Every row comes from one small tree of marks. The marks that hang from a mark follow it in brackets, in the order of their numbers. Every link used is in the known rows. Which tree was each row made from?
In the rows, 128 means zero.
Known rows
q226[q88]: [136 102 123 143 140 130 178 108 133 112 156  94 131 123 135  98 135 126
 119 154 142 149 131 149 113 139 142 146 134 123 172  99 155 135 129 137
 112 130 119 139 153 122 121 144 121 128 126 123 133 141 109 152 109 139
  81 139]
q226[q280 q756]: [134  93 127 158 141 131 194 117 149 106 179  89 124 134 128  97 133 108
 106 162 142 157 141 126 121 106 104 141 132 116 162 108 153 122 125 123
 120 142 117 148 143 115 124 126 114 131 124 116 132 136  89 144 128 130
  80 147]
q227[q88[q471] q280]: [134 102 128 134 139 136 186 128 139 107  96  88 124 134 120 103 131 117
 107 149 137 142 160 142 114 110  77 139 142 116 170 107 140 135 138 144
  93 136 118 139 150 112 112 124 135 119 112 127 120 138  97 139 110 120
  70 147]
q863[q471[q88]]: [135  97 109 154 128 145 182  81 136 119 128 100 128 114 125  90 133 105
 111 150 132 162 149 138 117 128  84 149 121 127 160 102 148 155 138 136
 111 120 109 152 132 114 116 144 125  93 113 119 134 135 112 147 133 131
  66 148]
q280[q227]: [134 104 114 149 131 133 175 137 130 105 103  95 138  90 124 105 134 128
 108 157 137 154 136 142 118 132 137 149 135 131 149 113 153 126 127 115
 114 131 119 133 138 116 142 136 129 114 133 130 128 142 105 150 118 130
 102 145]
q851[q227[q3]]: [133  98 120 150 148 138 185 141 141 103 117  87 143 122 135 109 135 121
 126 161 151 161 143 151 115 134 129 146 137 122 168 108 148 122 130 142
 113 127 131 154 132 105 146 132 136 133 127 135 138 131 110 140 131 132
  98 140]
q358[q226 q227]: [139 101 126 126 150 131 189 147 125 111 115  84 137 101 122  83 129 118
 112 159 146 146 144 136 115 145 161 162 130 119 161  91 154 153 133 128
 118 143 125 129 132 108 113 129 131 131 124 142 139 141 102 165 139 131
 111 142]
q756[q227[q3[q851] q88 q280]]: [109  89 154 153 156 127 185 134 135  90  82  89 128 152 111  95 137 125
 121 153 149 144 139 172 124 115 103 137 136 127 145 105 137 133 143 172
 103 130 139 141 157 105 117 130 135 141 128 133 110 141  97 137 103 115
  89 142]
q471[q280]: [118 109 126 143 128 138 183 128 134 106 129  94 133 114 123  89 130 124
 122 156 142 150 141 129 117 122 131 156 133 126 156 110 153 130 122 135
 116 138 112 139 132 109 125 129 113 136 116 122 127 138  99 155 111 127
 105 151]
q603[q73[q863[q227[q88] q471]]]: [133  88 125 136 147 147 191  72 116 118 103 105 109 131 146  98 130 114
 108 151 134 149 155 148 118 128 120 147 124 140 148  78 149 159 144 144
 107 117 134 151 137 103 126 139 145  86 124 128 136 137 106 168 137 133
  86 154]
q471[q756[q227[q3 q88 q280]]]: [114  86 141 171 155 144 200 122 138  93 106  95 136 172 114 107 133 101
 112 162 144 152 151 155 107 127 139 130 131 129 153 111 139 117 134 152
 101 122 136 164 143 107 120 123 142 118 120 133 109 135 104 143 114 102
  83 150]
q471[q88 q756[q227[q3 q280]]]: [107  88 124 185 144 148 193 109 150  97 114  92 140 170 115  93 136  95
 104 167 137 159 143 149 104 141 128 140 124 129 158 110 140 125 132 152
 113 124 132 159 133 113 119 129 141 111 120 125 110 137 108 135 115 103
  77 156]
q756[q227[q280]]: [133  97 128 157 147 129 180 135 142 101  89  91 137 126 118  94 126 112
 107 156 141 145 139 134 129 128 133 140 126 120 169 111 142 129 134 138
 107 133 126 132 138 112 131 125 126 137 131 123 122 142 103 144 113 117
  99 152]
q88[q471[q756]]: [139 119 114 139 124 153 185 112 141 116 142  89 141 109 134  98 131 110
 104 162 128 168 156 122 125 102 113 151 133 124 148 116 145 128 129 125
 110 134 117 142 121 115 123 128 139  96 111 111 132 143  96 146 124 125
  84 151]
q3[q851[q88 q227 q756]]: [136 121 111 136 130 133 179 118 131 107  88  92 142 126 140 101 139 150
 135 166 146 165 130 139 137 105  88 148 145 112 202 101 154 139 134 141
 124 121 142 153 135 101 145 125 146 133 145 126 156 148 108 151 129 131
  81 152]
q3[q851[q88[q471] q756[q227]]]: [145 125 114 130 131 138 176 130 130 115  93  96 140 125 136  74 134 131
 117 168 134 167 135 131 146  95  94 144 137 111 181 105 141 153 147 145
 119 124 132 132 122  98 142 123 157 116 137 111 141 151  95 145 124 122
  71 157]
q3[q851[q88[q471] q756]]: [139 132 111 118 121 143 177 121 133 118 105  95 134 113 142  83 140 138
 123 164 133 169 141 136 138  83  75 149 140 112 182 104 145 144 142 138
 117 129 128 137 134 104 133 125 147 117 130 111 145 147  98 142 119 128
  61 151]
q851[q88[q471] q227 q756]: [157 123  93 135 130 141 185 131 133 118  92  94 145 132 145 101 133 130
 124 170 138 166 146 122 122 113  96 138 147 103 213 105 149 142 136 131
 115 120 131 153 117  96 155 119 162 115 133 124 156 142 106 145 141 128
  63 155]
q227[q3[q851] q88 q280]: [106  93 150 140 150 131 185 123 138  93  98  86 120 142 115 103 141 128
 127 147 149 147 148 176 114 104  80 143 137 129 149 104 139 123 138 164
 102 136 134 147 169 111 105 132 125 141 120 134 116 136 101 134  96 120
  80 138]
q3[q851[q227[q88]]]: [126 104 131 138 140 123 178 115 133  97  93  84 132 124 126 111 137 151
 128 151 149 147 137 156 132 118  70 148 148 123 168  99 152 150 132 158
 108 127 134 148 147 108 120 136 135 129 128 130 140 147 102 149 120 136
 102 142]
q226[q756[q227[q3[q851[q88]]]]]: [112  97 125 154 152 133 189 120 134 102 134  93 134 144 136  85 141 123
 126 168 144 169 135 154 130 111 130 139 133 119 168  94 145 131 149 155
 127 127 131 144 142 107 131 132 134 133 143 121 135 134  86 144 118 126
  78 149]
q358[q227 q471[q280] q876]: [129  99 103 143 133 157 192 149 120 117 124  97 143 101  88  72 135 105
 112 154 150 160 152 121  96 134 163 162 130 119 146  99 150 135 118 155
 111 151 117 130 114  95 119 119 128 147 108 134 132 147  84 173 135 116
 113 164]
q603[q73[q863[q227[q280] q471]]]: [134  87 121 149 143 147 186  86 128 114  98  96 114 121 136  88 126 100
  95 153 130 148 158 137 125 113 131 148 119 138 162  90 143 141 143 137
 111 131 143 137 134 107 128 124 133 108 131 126 134 139 110 156 131 128
  84 159]
q73[q88]: [135 102 118 128 145 128 182 109 136 119 101  97 127 121 140  95 138 146
 113 155 144 152 146 149 113 139 147 145 127 126 168 100 149 141 135 131
 111 125 121 135 152 117 119 137 122 123 118 127 141 138 109 151  98 137
  87 142]
q851[q88[q471]]: [140 118 107 126 129 140 180 127 134 123 111  93 130 114 143  88 133 131
 115 158 136 158 146 132 120 119 116 145 136 112 180 101 148 147 140 134
 113 128 112 133 136 111 131 131 140 113 121 121 140 134  92 149 116 130
  72 149]
q226[q88 q280 q756 q863[q227]]: [128  94 131 154 158 123 197  70 138  97 246  95 116 151 126  72 132  97
 107 169 138 145 137 146 108 121 132 141 149 122 174  81 170 146 129 119
 133 137 133 138 148 123 127 127 116 140 135 119 135 139 101 159 146 146
  62 140]
q358[q227[q88]]: [123  98 125 119 148 140 191 125 123 107  96  94 127 104 120  95 132 123
 119 152 143 142 146 140 118 146 126 152 140 126 163  88 153 147 127 142
 106 132 116 145 149 108 115 140 135 118 115 138 126 135  94 162 126 127
 103 145]
q471[q88 q280 q756[q227[q3]]]: [ 96  94 123 179 133 153 197 110 138  98 140  99 144 170 111  83 134 101
 113 173 140 163 137 138 101 149 154 149 130 134 141 109 148 132 124 152
 123 123 124 163 116 104 126 132 138 111 113 122 110 136 104 148 119 106
  91 160]
q227[q3]: [124 102 131 141 147 144 183 131 140 109 128  93 135 115 137 100 138 115
 126 158 143 162 143 154 110 124 140 149 126 127 150 108 144 117 131 135
 111 129 122 146 141 112 133 138 125 125 120 129 127 128 106 141 116 128
  90 137]
q863[q227[q280] q471]: [138  93 119 152 140 143 180  90 132 110 103  92 139 121 112  87 127 100
 106 151 136 148 161 139 131 117  91 150 133 130 164 103 147 142 137 122
 110 128 130 138 130 107 120 127 123 110 126 127 125 139 112 155 141 131
  79 153]
q471[q88 q280[q227[q3]]]: [ 99  91 115 169 126 141 185 133 130  97 121  99 134 135 107  87 140 121
 114 163 141 155 135 158  89 152 131 152 140 134 144 108 154 126 124 141
 122 129 116 153 132 108 135 136 133 115 119 136 109 135 108 143 113 119
  90 151]
q88[q471[q280 q756[q227]]]: [129 114 115 158 123 150 188 129 135 109 140  94 148 136 114  79 123 107
 103 170 131 160 146 109 130 114 145 150 134 125 144 117 147 136 126 137
 116 136 122 138 103 100 132 118 142 106 114 106 120 149  92 154 122 113
  98 162]
q227[q280]: [127 101 127 144 137 133 180 128 144 104 101  88 129 114 125 102 131 118
 112 150 141 147 146 140 119 113 114 147 128 121 171 113 144 121 129 131
 106 137 122 136 149 118 120 126 116 142 125 127 128 138 106 143 106 122
  89 146]
q603[q73[q88[q471[q280]] q863]]: [123 102 114 128 132 142 192 120 130 126 112  98 108 135 147  76 133 144
  96 161 135 151 153 129 104 123 174 147 126 130 158  92 146 148 141 153
 111 139 132 130 138 104 123 121 141 125 113 120 144 143  97 151  82 128
  87 156]
q603[q73[q88 q863[q471]]]: [143  87 113 137 142 142 190  85 126 133 107 105 106 122 156  91 134 134
  99 152 135 159 153 138 110 123 174 140 107 138 158  87 145 154 148 145
 110 122 134 135 147 110 119 134 133 109 121 123 154 137 113 159 101 137
  71 148]
q73[q863[q227[q3 q88]]]: [118  98 142 122 168 139 194  91 125 103 102 100 122 133 137  93 138 131
 121 161 143 147 144 178  99 132 137 146 142 138 157  83 152 151 138 145
 111 123 133 158 143 107 125 139 142 118 122 141 120 132 102 158 131 135
  78 146]
q226[q88[q471[q280[q227]]]]: [134 102 105 158 121 130 181 139 123 109 153  96 135 124 108  83 130 126
 105 162 137 145 136 135 103 135 138 146 152 125 159 110 158 140 128 133
 116 140 120 130 134 111 133 130 138 119 126 124 120 151 103 152 108 130
  80 150]
q358[q471]: [146 110 116 144 132 142 182 136 142 116 116 100 139  99 126 107 137 115
 117 156 141 162 149 144 113 118 114 146 122 122 159 109 148 139 132 135
 107 140 110 133 133 111 124 132 131 125 116 122 143 139  98 155 123 127
  83 148]

Which tree is each row?
[116  96 110 158 125 146 184  72 127 109 130 102 136 140 105  71 130 106
 110 160 136 151 151 139 118 142  81 163 138 133 156  95 156 164 130 134
 123 122 116 152 115 101 118 139 124  92 113 123 122 139 109 163 144 131
  81 164] -> q863[q227 q471[q88 q280]]
[119 121 106 145 112 152 194 111 129 118 135  94 138 139 126  81 130 126
 114 169 134 163 153 114 111 114 132 150 140 119 169 111 153 137 128 134
 122 133 115 147 119 104 122 116 138 110 113 115 132 140  88 161 109 117
  72 163] -> q851[q88[q471[q280 q756]]]
[113 103 134 134 137 148 195 139 131 107 130  96 129 143 120  90 135 116
 124 158 144 154 157 151  98 119 109 144 146 123 145 107 143 130 132 156
 102 135 116 153 136  97 121 128 136 116 103 130 117 130  94 142 109 120
  79 146] -> q227[q3 q88[q471[q280]]]
[114 100 128 146 157 136 196  79 140  92 161  91 128 126 126  89 130  91
 108 163 131 151 159 143 120 100 109 146 145 123 183  91 155 126 137 111
 122 137 128 133 137 125 125 116 110 138 137 122 135 133 102 150 145 136
  77 148] -> q226[q756 q863[q227[q280]]]
[118  93 112 166 137 166 191  54 134 112 144  99 144 147 119  84 138  85
 108 167 131 173 159 153 111 136  98 155 131 140 141  98 150 145 134 130
 120 111 129 169 118 106 119 142 146  66 113 125 122 131 116 152 156 126
  64 156] -> q863[q227[q3] q471[q88 q756]]
[108 101 133 143 139 131 182 125 139 100  92  86 124 131 127  86 142 136
 129 156 147 154 144 164 117 103 109 145 133 121 175 102 144 127 143 161
 116 134 135 138 164 112 117 125 126 150 133 135 129 133  97 141  94 121
  72 144] -> q227[q3[q851[q88]] q280]
[148 116 101 141 138 149 192 144 134 117 103  93 148 145 146  97 139 122
 130 173 143 173 151 138 112 115 111 136 149 107 203 105 145 131 138 139
 116 118 137 162 120  92 158 120 166 120 131 129 150 133 108 138 140 123
  56 151] -> q851[q88[q471] q227[q3] q756]
[126 102 124 144 152 130 197  80 137 105 222  97 119 125 142  95 134 102
 119 161 132 160 142 145 103 113 149 137 141 121 183  87 161 133 137 126
 122 136 118 136 152 133 120 132 111 141 136 115 146 133 108 152 127 144
  63 133] -> q226[q88 q756 q863]
[128  87 114 143 133 144 196  93 123 129 116 108 106 137 142  80 132 132
 101 154 139 153 153 130 103 123 180 144 112 140 153  93 148 150 141 152
 113 129 133 136 138 102 116 123 127 118 119 121 148 139 109 165  94 131
  78 155] -> q603[q73[q88 q863[q471[q280]]]]
[152 112 123 132 144 143 189 132 132 111 101 102 138 140 130 100 131 110
 112 162 134 158 147 133 127 114  92 135 139 114 166 107 138 142 138 137
  99 120 125 152 122  96 142 131 160  95 120 117 127 145 102 143 134 118
  75 153] -> q851[q756[q227[q88[q471]]]]
[138 100 107 130 131 145 181 128 136 129 113  92 117 128 156  98 137 129
  96 155 136 160 161 134 121 135 142 145 123 124 153  98 140 131 144 139
 102 125 129 128 147 110 129 138 142  97 112 119 148 136 102 136  94 129
  97 146] -> q603[q73[q88[q471]]]
[119 106 122 163 135 154 195 142 135 106 148  93 150 146 114  77 129  97
 107 174 136 166 152 125 116 118 160 146 134 128 134 118 141 126 129 143
 116 135 127 147 103  97 137 118 146 110 112 115 116 140  92 145 120 111
  91 157] -> q88[q471[q280 q756[q227[q3]]]]
[127 113 114 139 132 122 173 120 133 105  88  85 135 119 136  97 137 160
 132 158 150 155 131 144 134 118 100 149 142 118 189  99 156 152 137 151
 124 128 135 141 141 110 134 130 137 141 139 131 152 144  98 152 118 137
  96 148] -> q3[q851[q88 q227]]
[134 103 104 141 126 157 187 110 137 128 130  93 122 141 151 101 137 122
  93 162 132 168 164 126 117 130 149 144 122 128 146 103 140 126 137 136
 106 124 135 138 138 113 122 133 149  82 108 111 145 141 101 141  96 123
  93 151] -> q603[q73[q88[q471[q756]]]]
[141 107 137 140 153 115 189 114 130 108 199  92 120 125 140  84 130 119
 120 158 145 146 135 160  92 129 183 147 135 118 171  86 164 155 139 128
 120 136 130 125 147 126 115 128 122 150 131 131 149 141 120 164 129 143
  72 125] -> q358[q226[q88 q863]]
[129  97 106 178 112 153 191 104 119 110 137 101 145 110 102  96 128 106
 103 162 131 165 149 118 114 111 140 150 133 138 133 123 157 130 121 116
 119 130 122 148 112 105 129 119 128  93 122 118 123 147 108 168 126 120
  85 158] -> q863[q471[q280[q227] q756]]
[ 99 109 117 164 116 150 191  89 138 104 145  97 136 146 116  89 134 117
 112 164 134 159 142 127 106 136 113 159 134 130 156 111 156 133 117 137
 122 131 112 158 125 114 109 132 122 107 109 116 121 141 103 154 113 116
  86 160] -> q471[q88 q280 q756]
[112  97 136 155 147 127 183 136 137  98  82  88 133 145 121  77 137 131
 123 161 148 152 134 162 126 115 132 139 129 121 168 102 140 135 148 166
 117 128 142 134 153 106 126 125 135 151 139 132 124 138  94 141  99 116
  81 150] -> q756[q227[q3[q851[q88]] q280]]
[113 102 145 140 146 143 189 121 136  94  93  93 127 146 122 104 143 120
 134 154 145 154 149 170 119  85  65 140 140 123 161 109 138 113 136 155
 101 130 142 158 159 104 113 124 137 134 127 131 120 140 109 133 106 114
  63 141] -> q227[q3[q851[q756]] q88 q280]
[ 90  98 122 164 121 135 181 129 129  91 114  93 133 126 102  79 144 136
 117 162 141 157 128 164 106 130 102 159 143 137 133 106 153 134 129 157
 127 135 123 147 139 109 124 136 132 122 124 132 110 142 102 139 104 121
  92 150] -> q471[q88 q280[q227[q3[q851]]]]
[137  84 125 174 142 145 197  94 131 109 104 100 135 155 107 101 125  96
 102 155 136 153 159 131 121 114 116 130 125 130 157 113 142 137 137 144
  99 118 131 155 133 104 111 120 138  97 119 122 118 143 107 158 128 109
  68 156] -> q863[q471[q756[q227[q88 q280]]]]
[128  99 132 154 144 142 189 107 131 103 113  99 138 144 125 107 131 120
 113 161 138 157 142 138 120 133 134 138 132 129 149 105 149 137 127 140
 107 117 124 158 133 110 126 134 143  97 119 121 121 142 100 158 123 114
  97 152] -> q471[q756[q227[q88]]]
[150  89 130 159 143 126 193  84 136 116 226 101 111 126 122  72 127  95
 112 153 139 148 138 140 103 109 145 137 129 127 161  93 163 161 132 133
 119 133 127 132 153 117 121 124 119 137 125 117 140 137 116 161 132 140
  52 132] -> q226[q88 q280 q863[q471]]
[125 114 104 162 110 149 187 135 125 106 133  93 146 112 109  93 129 118
  98 169 128 163 149 115 114 109 134 152 147 130 136 123 154 123 121 118
 119 139 119 138 111 106 133 117 141  96 117 119 120 150  97 153 117 119
  90 160] -> q88[q471[q280[q227] q756]]
[133  82 134 166 155 124 199 124 141  97 159  98 122 163 118  99 130 107
 105 163 145 146 137 134 117 127 102 128 135 115 159 100 150 135 132 141
 113 130 121 154 145 106 127 128 130 119 125 120 120 138  86 148 131 119
  84 151] -> q226[q280 q756[q227[q88]]]
[120  90 129 148 146 136 186 137 124  97 101 100 130 125 124 115 140 127
 120 156 145 154 145 170  94 139 128 137 141 134 138 107 151 121 132 135
 105 121 124 155 152 109 138 140 143 106 125 144 115 131 105 144 117 123
  91 138] -> q280[q227[q3 q88]]
[133  93 107 179 129 152 188  76 137 117 132 102 142 137 117  89 129  93
  99 162 129 169 145 124 123 134 112 144 117 132 150 109 145 157 135 137
 116 113 118 156 112 109 122 137 140  75 117 112 127 142 111 154 140 118
  72 160] -> q863[q471[q88 q756[q227]]]
[134 113 122 142 135 144 194 134 127 107 110 105 140 156 117  88 127 111
 118 166 136 152 146 126 121 114  96 139 145 116 164 111 144 139 131 144
 105 126 123 152 113  89 137 119 151 105 117 116 121 147 100 150 126 111
  78 160] -> q851[q756[q227[q88[q471[q280]]]]]
[123 105 118 149 132 120 177 125 138  99  72  81 133 131 125  95 134 154
 125 156 151 146 135 146 130 111  90 146 143 114 205 103 152 144 138 155
 120 133 141 139 151 110 124 121 131 157 141 133 145 144 101 146 109 129
  87 152] -> q3[q851[q88 q227[q280]]]
[120  82 119 166 143 150 186  74 138 107 110  96 133 149 109  81 135  87
 108 157 138 154 161 162 109 137  77 149 133 132 162  98 143 144 143 141
 113 120 129 157 133 107 115 136 130  97 117 135 116 130 116 143 142 124
  58 156] -> q863[q227[q3 q280] q471[q88]]
[122 106 106 150 131 141 193 153 131 111 113  90 141 148 128  83 133 130
 128 168 149 157 150 137 102 132 133 143 150 112 185 104 153 139 132 153
 120 131 128 151 121  92 146 118 148 137 121 134 140 132  94 145 122 125
  79 154] -> q851[q88[q471[q280]] q227[q3]]
[132  93 133 160 152 121 201  91 144 102 252  96 110 142 131  85 133  98
 109 165 139 151 133 138 100 110 144 133 141 117 177  90 165 139 129 129
 127 141 125 136 158 128 120 124 112 152 133 115 140 136 102 151 127 141
  57 134] -> q226[q88 q280 q756 q863]
[136 109 121 149 151 144 189 136 130 110 102 106 143 148 141  88 138 115
 131 172 144 169 133 148 115 129 161 135 127 118 183 103 144 125 139 137
 118 109 133 156 130  96 159 129 150 122 137 128 134 131 107 150 128 115
  70 152] -> q851[q88 q756[q227[q3]]]
[140  95 118 140 143 151 184  83 122 121 116 101 118 106 148  87 129 107
 103 156 130 157 153 138 127 121 139 153 117 141 148  85 147 153 142 131
 116 123 136 142 124 108 134 134 138  95 128 121 143 139 109 163 139 138
  93 156] -> q603[q73[q863[q227 q471]]]
[116  95 132 148 155 142 183 116 140  96 104  86 137 136 120  90 136 104
 115 160 145 147 155 162 116 128 117 152 138 129 162 102 145 121 134 129
 112 131 136 145 142 109 129 130 129 132 125 135 117 132 107 143 128 126
  89 148] -> q863[q227[q3 q280]]
[ 99  92 127 168 131 149 201 127 119  94 128 101 138 151 106 108 139 122
 119 167 143 158 148 153  87 133 148 141 147 140 129 115 156 112 119 136
 113 126 127 168 132 103 128 125 140 105 117 136 107 137 103 157 112 111
  87 149] -> q471[q280[q227[q3 q88]] q756]
[143  98 102 137 142 155 186 142 123 123 115  96 143  85 103  83 138 103
 109 152 148 167 152 129 105 133 159 158 123 118 147  97 146 136 124 147
 105 144 118 130 122 101 122 128 136 135 112 134 139 146  88 166 142 120
 107 158] -> q358[q227 q471 q876]
[143  82 126 177 153 118 193 117 144 104 208  95 129 166 118  84 130 104
 102 169 145 146 120 132 117 136 142 129 134 116 173  99 156 137 129 139
 123 134 127 143 147 115 128 133 125 133 136 114 125 144  96 148 127 129
  76 148] -> q226[q88 q280 q756[q227]]
[139  86 126 148 154 127 204 145 136 103 176  83 127 128 112  75 128 102
 100 167 147 146 142 124 112 132 143 152 134 111 163  90 158 147 129 123
 127 154 128 140 137 108 110 119 125 138 127 134 137 142  86 159 151 130
  92 145] -> q358[q226[q280 q756] q227]
